Each row comes from the steps of one path. Every step used is in the known rows, and no mark comes twice. Write the path behind each row, first mark first.
Known rows:
fopu, zetin: [-14  14   8  -9 -21   1 -18 -12  13   3  12  -4  11 -36 -12   0  21 -13
 -13 -14  -3   0  14   0   3   0   6  -6  19   3   5 -34  21 -14  12   3
   8  -6 -21  15 -14]
zetin, fopu: [ -2   6  22   2   6  -8   4   6  -3   5 -14   3  -1  43   4  -6  -8  -6
  13  16 -19  12  13   5  19   0   5  11  -7 -23   3  35  -7   3  -9 -28
  19   0  10  -2 -11]
rogi, laris, fedak: [-12  -1 -14   3 -12   2 -17 -10 -11  10 -13  -7  30 -33   0 -17 -32  -1
 -33  -3  26 -16  36  14 -24   3  10  10   2  55  -7  15  -3   5   7  11
  30   1  34 -35  10]
fopu, zetin, rogi, laris, zolat: [-15   7   7   1 -11  34 -34 -37   7  17   8 -29  18 -51 -17  14 -25  40
   6  12   3 -11   1   1   3 -31 -39  15  -3  12 -18  37  33 -26   7  -3
  50   0 -19 -18 -19]
rogi, laris: [ -6  11  -1   1   3   9   3   0  -2  10  -8 -11   4 -13   8  -4  -8  20
 -10  -3  15 -11  13  22 -14   4  10   6 -11  22 -26  20   8  12   0  29
  19   5  18 -20  17]
zetin, fopu, laris, zolat: [ 18  35  19   4 -29  10 -18   9  22  10   0 -27 -10  -7   6   4 -10  11
  -1  22 -10   1  17 -10  30 -35  -2  19 -26  -3  12  40 -21 -40   1 -14
  25   2   9 -19 -26]
zolat, laris, rogi, zetin, fopu: [  0  -3   4   0  -8 -44   7  18   1  21  -6  17 -23  17 -19  10 -71 -11
  14  31 -26   4  -4  16  -3  22  -5  22 -23 -21   1  57  -5  11   4 -51
  63  -7   3  17   5]
fopu, zetin, zolat: [-19  22  15 -17 -16   7  -2 -27   8  -3  14 -31  11  -2 -27  11  23 -14
   3  -2   0  -5   2   1  26  -9  -2   1  17  -7   5  -1  30 -31  18 -17
  -7   8 -40  31 -23]
fedak, zetin, rogi: [ 10   2   6  -6 -24   1   0 -15  -1  -7 -17   6   1  22 -25  -4   9  17
   1  20 -20  13   1  -7  -2 -11 -21 -15 -20 -12  -6  20  -3  11   4 -36
 -25  -9  -7   3 -11]
zolat, laris: [ 12   9  -1   3  17  -4  10  10 -15  17  14  25 -16   6 -11  -3 -23  13
  16  -5  -4   4  -9 -11  -1   8  15  19 -12 -11 -22   7  -2  11   5  -6
   8   9 -11   7  -9]
zetin, fedak, laris: [ 10   5  -1  -5 -41  14   0   4  -2 -22   9   7  27  44 -15 -42  22  21
 -19  -5 -10  16   9  -6  -3  -2 -14   7 -22 -11  -1   0 -19  17   7   0
   4   6 -24 -39 -14]
rogi, zetin: [-13  -3  -3 -17  -6 -15   3   7   3  -8 -21  -4  -1 -22 -12  19  -7 -11
 -11   8 -15   1   3  -1 -17  18 -13   6  14  -1   4  -3   4   6   2  -3
  28 -14 -14  14   5]
laris, fedak, zetin, fopu: [  4  15  21 -19 -32  -9 -16  -5  -2   8 -31 -10  21  33  -4 -28  -8 -29
 -33  -6  -5   5  44   3   5   7  -4  -1  -3   7  18  25 -45  -3  -5 -49
   9 -16  29 -18 -17]
zolat, laris, fopu: [ 26   9   1   4   4 -12 -11  -4 -23  32  16  34 -20  10   0  -5 -41  18
  13  -3   2   4  17  -2   4  12   4  11 -26  27   5  28  -2   5  10 -11
  14   5 -10  15   6]
zolat, laris, fopu, zetin: [  8  21  12  -1  -8  -9 -23 -18  -5  35  31  39  -9 -37 -17  -5 -18  -2
  -5 -25   2   6  32   6   5  13   3  10 -18  24   5 -19  19 -13  23 -13
  25   0 -31  28  -7]
zetin, rogi: [ -3  -7  13  16 -20   4 -13  -3  -7  -3 -10  16  -4  11 -14   5  -6  31
  23  30 -16   7 -19  -4   4 -12 -19   3  -1 -11 -12  13  17   8   2 -26
  -3   4 -12  -4 -17]
rogi, zetin, zolat, laris: [  4   7   7 -16   8 -16  29   6 -16  -7  -5   2 -14   8 -36  21 -32  -5
  25  22 -20  -5 -16 -13  -7  27 -13  22 -10 -10 -16  55  14  16  22 -30
  23  15 -54  29  -7]
zolat, laris, rogi: [  9  -9 -11  16  -2 -12   2   5  -2  17  28  23 -27   4 -10  -4 -38  -3
  18   5   2  -7 -16  -5  -5   4  11  16 -27   4  -3  20 -11  15  10 -24
  17   4   6  17   9]
zetin, zolat, laris: [ 13  16  12  -1  16   8  22  -2 -14  -2  10  13 -28  37 -16   5 -20   6
  36  16  -1  -7 -14 -16  10  10   1  15 -16  -9 -13  43   3  13  15 -21
  -4  26 -30  11 -21]
fedak, laris: [ -1  -3  -6   5 -27  15  11  -6  -4 -17  -1   4   8  25  -4 -25  24   4
 -11 -10   6  15  20  14   7 -10 -12 -10  -9   5  -7 -11  -2  10  -5  21
  -8   4 -21 -22  -2]
rogi, laris, fopu: [  6  14  -6  -2  -6   5 -10 -14 -20  25  -7   3   8 -18  10  -8 -18  27
  -8  -2  20 -10  39  40  -9   5  -3   2  -9  52   6  31   6   2   7  18
  25   3  21  -6  27]
zolat, laris, fedak, zetin: [ 17   0  -5  -9 -22  -7 -13  -2  -5   2  -2  16   2  -1 -26 -27 -14 -16
 -32 -16   3   7  24  -9 -12  17   6   7 -22  28 -13   4 -37  12  14 -36
 -15  -2  11   2 -10]
zetin, zolat, laris, fedak: [  3   5   2   5  -3   2  -5  -1 -22  -1   6  11  -4  11 -17 -11 -40 -12
  10   0   6  -9  -3 -18   6  10  -1  18  -3  25  -5  40  -8   3  11 -52
   6  21  -7  -4 -21]
laris, rogi, zetin, fopu: [-13  -6   7  -8 -16 -44   6  18  13  15 -33  -9  -1  13  -9  13 -52 -19
   0  28 -24  -6   0  24  -7   4  -4  13  -2 -12  26  36  -9  -3   2 -46
  65 -16  14  19  14]
fopu, laris, fedak, zetin: [ 11  22  -2 -12 -62  -9 -40  12  12  -7  -7 -25  14 -42 -12 -22  14 -20
 -65 -10   7   9  49 -14 -11  -9  11 -10  -6  42  15 -26 -39 -29   4 -17
 -29  -9  26 -14  -5]

Write each row's path:
[ -8  29  11 -17 -15   5 -17 -33  -9  16  15 -15   2 -15  -8  15  12  -9
   0  -7   5 -11  25  20  30  -2   4 -19  19  32  42  25  36 -34  22 -25
   8   3 -41  29 -12] | laris, fopu, zetin, zolat
[ -8   6  10   2 -26  -4 -42 -30  -2  20   8  20   4 -24 -19  -3   0  24
  -1   7 -16  11  15  24  16 -11 -11  -7   5  23  23  15  40 -30  14 -21
  18  -6 -20  25 -12] | laris, fopu, zetin, rogi
[ -1  26  14 -15 -38  16  -9 -38 -10  -2  16 -12  19   3 -22  -6  40  -1
 -29 -13  14  -3  46  28  38 -14  -9 -13  -6  34  32  11  33 -32  13  -8
   1   7 -54  15 -13] | fedak, laris, fopu, zetin, zolat
[  7   6  -9   3  13  41  -2 -24   1  14   2 -20   6 -25  11  13 -25  22
  -6   2  23 -16   4  11  -3 -24 -15  14  -5  24  -8  60  -5 -11  -2   4
  40   2   6 -26   7] | rogi, laris, zolat
[ -9  20  18 -10  -1   8   5 -15  -1  12  32   1  -9   6 -30   6  -5 -13
  13  -5  -2  -3 -11 -18  19  11   1  16   0  -9 -11  13  30  -7  23 -24
   7  20 -55  30 -28] | fopu, zetin, zolat, laris
[  3 -17 -22  14 -35  -6  -9  -7  16  -3  13   3   5  16  -9 -23   1  -5
 -12  -1  10  -6   3  26   4 -18 -14 -14 -23  24  17   9  -3   4  -3  -8
   0  -3   6 -12  11] | fedak, laris, rogi
[ 23  18  -7  -6 -37   8 -12 -16 -21  -4   4  16  27  38 -14 -43   9  27
 -29  -8  -6  20  33   2  10  -6 -11   0 -16  19  33   8 -17   8  13 -10
  19  -2 -24 -25  -1] | zetin, fedak, laris, fopu
[  6   4 -12  15 -37 -15 -31  19  26   5  17 -21 -19 -29   3  -8  -9  -5
 -20  12   8  -4  12  -2  -6 -16  29 -13 -25  16  15  -8  -9 -37   6  -5
   3   5  23  -1  13] | fopu, laris, rogi
[ -9  -6  -9 -10 -35  -8  14  -9   5 -31  -2 -21   8  29 -30   1 -14 -16
  -6  19   1  -9  -7  18   2  -9 -23 -11   0  12  24  46  18  -6  12 -31
  23   3 -24   6   8] | fedak, laris, rogi, zetin, zolat
[  4 -10   4  -3 -50 -16 -32 -12  -3 -14 -27  -4  28  12 -26 -24  -6   6
 -35   8 -11   5  21   1   2  -4 -18 -16  -8  27   9   7 -22  -4   4 -50
 -20 -14  16 -18 -14] | laris, fedak, zetin, rogi
[-12 -17  -6  -6 -17 -23   5   1   4  -7   0 -34  -4   6 -27  26 -34 -26
  11  34 -15 -22 -36  13  -5   0 -15   1  10   2  26  50  15  -9   9 -62
  30  -3 -15  24  15] | laris, rogi, zetin, zolat
[ -4  18   8 -20 -37   1   0 -10  -9   7 -44 -21  44  11  -5 -30 -21  -9
 -41   2   4  -1  44  23  -7  10  -7   6 -11  26  -5  45 -28  10  -3 -16
  25 -15  45 -34   3] | rogi, laris, fedak, zetin, fopu
[-11 -24 -19  -5 -22 -25 -12   9  18   3 -10  -5   0 -29 -20  13 -35 -16
  -8  15  -9 -11 -16  12 -24  13  -4   0   8   3  17  17   1  -1   8 -32
  36 -20   9  12  24] | laris, rogi, zetin
[-14  29  13 -13 -14  15  -9 -41  -7  28  12 -22  18 -17 -17   5  -2   6
 -15  -1  19 -17  39  37  23   0   3  -8   0  51  13  37  42 -25  23  -1
  28   5 -19  16   8] | rogi, laris, fopu, zetin, zolat
[ 21  21  -4   6 -23  18 -27  -1  17  -5  16 -27 -20 -44  12  12  -1   8
 -15   1   5  -7   7 -20  11 -32  -3   8 -12  17  10   7 -17 -46   2   3
   6   5   4  -8  -8] | fopu, laris, zolat
[ -7  -2  -2 -10 -10 -16   7   7 -22  -9  -6   5   1 -14 -34   6 -50 -26
  -3   8 -12  -8  -5 -14 -12  25 -14  24   9  18  -3  44   2   6  23 -56
  33   8 -27  13 -14] | rogi, zetin, zolat, laris, fedak
[ 16  12  23 -18 -22 -16   0  11  -9  14 -19  12   8  25 -14 -28 -44 -18
 -14  -3 -15  13  33  -9   5  17   8  11 -29  -3  -5  39 -49  23   0 -51
   8 -11  14  -8 -24] | zolat, laris, fedak, zetin, fopu
[ 14   8  -5   5 -28   0  -9 -16 -18  -3   0  13   8  19   1 -25  12   7
 -13 -11   6   5  45  27   9 -12   0 -15 -10  45  29  -3   7  -1   2   1
   9   3 -11 -10  15] | fedak, laris, fopu
[ -2  11   3   0 -16  -5  -8 -17  10  14  42  -1  -7   1 -30   6 -24 -14
  18   7  -2 -12 -23  -6  16   3   2   9 -10   9   9  23  23 -17  21 -43
  13  15 -30  33 -20] | fopu, zetin, zolat, laris, rogi
[  5   4   5  11 -14   0 -18 -18 -29  28 -17  19  10 -10  -6 -11 -34  61
   5  28   3  -8  25  26  -9  -6  -5  -1 -16  41   1  50  22   2   3   2
  26   4   8 -10  20] | zetin, rogi, laris, fopu
[ -4  20   1 -10 -43   5 -26 -22   1  10  21  18  19 -17  -8 -21  26  -4
 -38 -33  17  21  65  39  18  -8 -11 -16  -6  40  33 -29  26 -25  12  15
  13  -9 -38  10   4] | fedak, laris, fopu, zetin
[ 24   3  -8   1 -37  34 -11 -21  -4 -19  20  -9  30  17 -12 -21   4  26
 -16  -7  -3   8  -2 -14  10 -25 -26  10 -18  -1  12  17 -27  -3   2 -32
  27   2 -30 -42 -20] | zetin, fedak, laris, zolat
[ 15   9 -10 -22 -56 -14 -13  -7 -24  -5 -10  10  37  12 -32 -27  -3  21
 -38   4 -22  25  39  14 -13  14 -21   0  -4  20  31  17 -14   9  20 -13
  46  -4 -37 -11   8] | rogi, zetin, fedak, laris, fopu
[  3   1  -3 -16 -24  -3 -22  -7   2  -2 -14 -21  20 -14 -16 -24  -5 -24
 -49 -17   9   2  38  -1  -8   7 -12 -17   2  34  16  -1 -35  -1   3 -37
 -21 -16  24 -10  -4] | laris, fedak, zetin
[ -4   0  -6 -15 -35 -19   3   6  -7 -14 -15  -1  20   5 -29   3  -6   5
 -19  10 -34  15 -11 -16 -26  28 -19  23   2 -21   9   8 -11  12  16 -24
  38  -7 -22  -6  -8] | rogi, zetin, fedak
[  2   9 -15   2 -65 -36 -26  22  28  -7   1 -33   7 -27 -32   0 -24   7
 -35  22 -35   3   3 -27 -28   3  11  14 -11  -4  22  -6 -28 -24  29 -35
  42  -7   2 -11  12] | fopu, laris, rogi, zetin, fedak
[  9  18  27 -19 -24  -5  12  -7   9  10 -23 -18   3  53  -1 -13   9  -3
  -1  14 -18  16  26  13  23   4  -8  -3 -15 -25   8  36 -23   7  -2 -25
  -4 -10   9  -3  -6] | fedak, zetin, fopu
[ 11  -6  -6  13   2  -4   6 -10  -8   9  30  -3 -28  26 -22   5 -51  -9
  38  22   1 -18 -33  -6  14   2   7  14 -21   0   3  52   5   2  14 -51
   3  23 -15  22  -6] | zetin, zolat, laris, rogi
[ -2  -2   6  11  -7  17  -2  -6 -11   4 -16  -2   2   2  -4  -6 -24  57
  11  34  -5  -6   3   2 -16  -7 -10  10 -12   7 -36  39  25  14   4  15
  18   9   2 -29  11] | zetin, rogi, laris
[ -7  41  21 -13 -40 -31   2  33  11  -4 -30 -15  -5 -17 -11  13  -8   4
 -19  30 -39  16  31   8   0   9  17  11  -6 -19   4  10  -3 -18   8   6
  38   0  -8   9  -2] | rogi, zetin, fopu, laris
[-27   1   1   1 -40   8 -47 -23  -5  12  -1   4  31 -54 -21 -23 -16  16
 -35  -2  12  -3  31  16 -16  -7  -3   6  18  42 -14  -6  30 -12  14  -1
  39  -2   6 -17 -11] | fopu, zetin, rogi, laris, fedak
[-26  -1  13  -2 -32  16 -15 -18   2  12   0   3  13 -35 -22  -3  -4  43
 -12  16  -6  -1  17  14 -10 -11  -4   5   1  14 -29   8  46  -8  15  19
  25   0 -16  -8  -8] | fopu, zetin, rogi, laris
[  9  13  18 -18  -9  10  19 -24  -4 -12  -4 -35  -1  35 -20   1  26  -3
   6  13  -9  -8  -6   2  27  -4 -23  -7  -9  -1   5  42 -10   3  10 -42
 -38   1 -23  18 -11] | fedak, zetin, zolat
[ 26  24  17 -20  -3   1  30 -11 -22   0   2 -12 -20  50 -37  -2  -7  -4
  13  14  -8  -2 -10 -21  11  10  -8   6 -35 -12 -15  52  -6  21  18 -38
 -32  14 -34  18 -15] | fedak, zetin, zolat, laris
[ -4  24   7  11 -29 -28 -25  22  31  12   3 -22 -16   7  14  -8 -17  -5
 -16  27 -11  -3  18   6  15 -18  26   1 -25   1  22  28 -12 -28   4 -21
  24   1  34   0  -1] | zetin, fopu, laris, rogi
[-10  34  15   5 -55  -7 -35  36   7   4 -13  -9  10 -12   0 -19  -8 -12
 -33   4  -9   3  42  -9  11  -6  19   8  -7  21  16   2 -20 -32   3 -16
  20   2  31 -28 -17] | zetin, fopu, laris, fedak
[ 20  17   5   0   8  -5   4  -2 -26  12  15  20 -23  32 -13   0 -30  11
  34  14   0  -9  -4  -2  28  11   9  10 -12  24  14  48   8   2  19 -33
  11  23 -28  19  -9] | zetin, zolat, laris, fopu
[-10  26   2 -12 -11   0 -25 -22  -8  33  10  -3  20 -45   0   0  -2  12
 -30 -16  20  -7  54  36  -5   2   5  -6   8  54  10   4  28 -17  19  25
  39  -9  -3   0  16] | rogi, laris, fopu, zetin
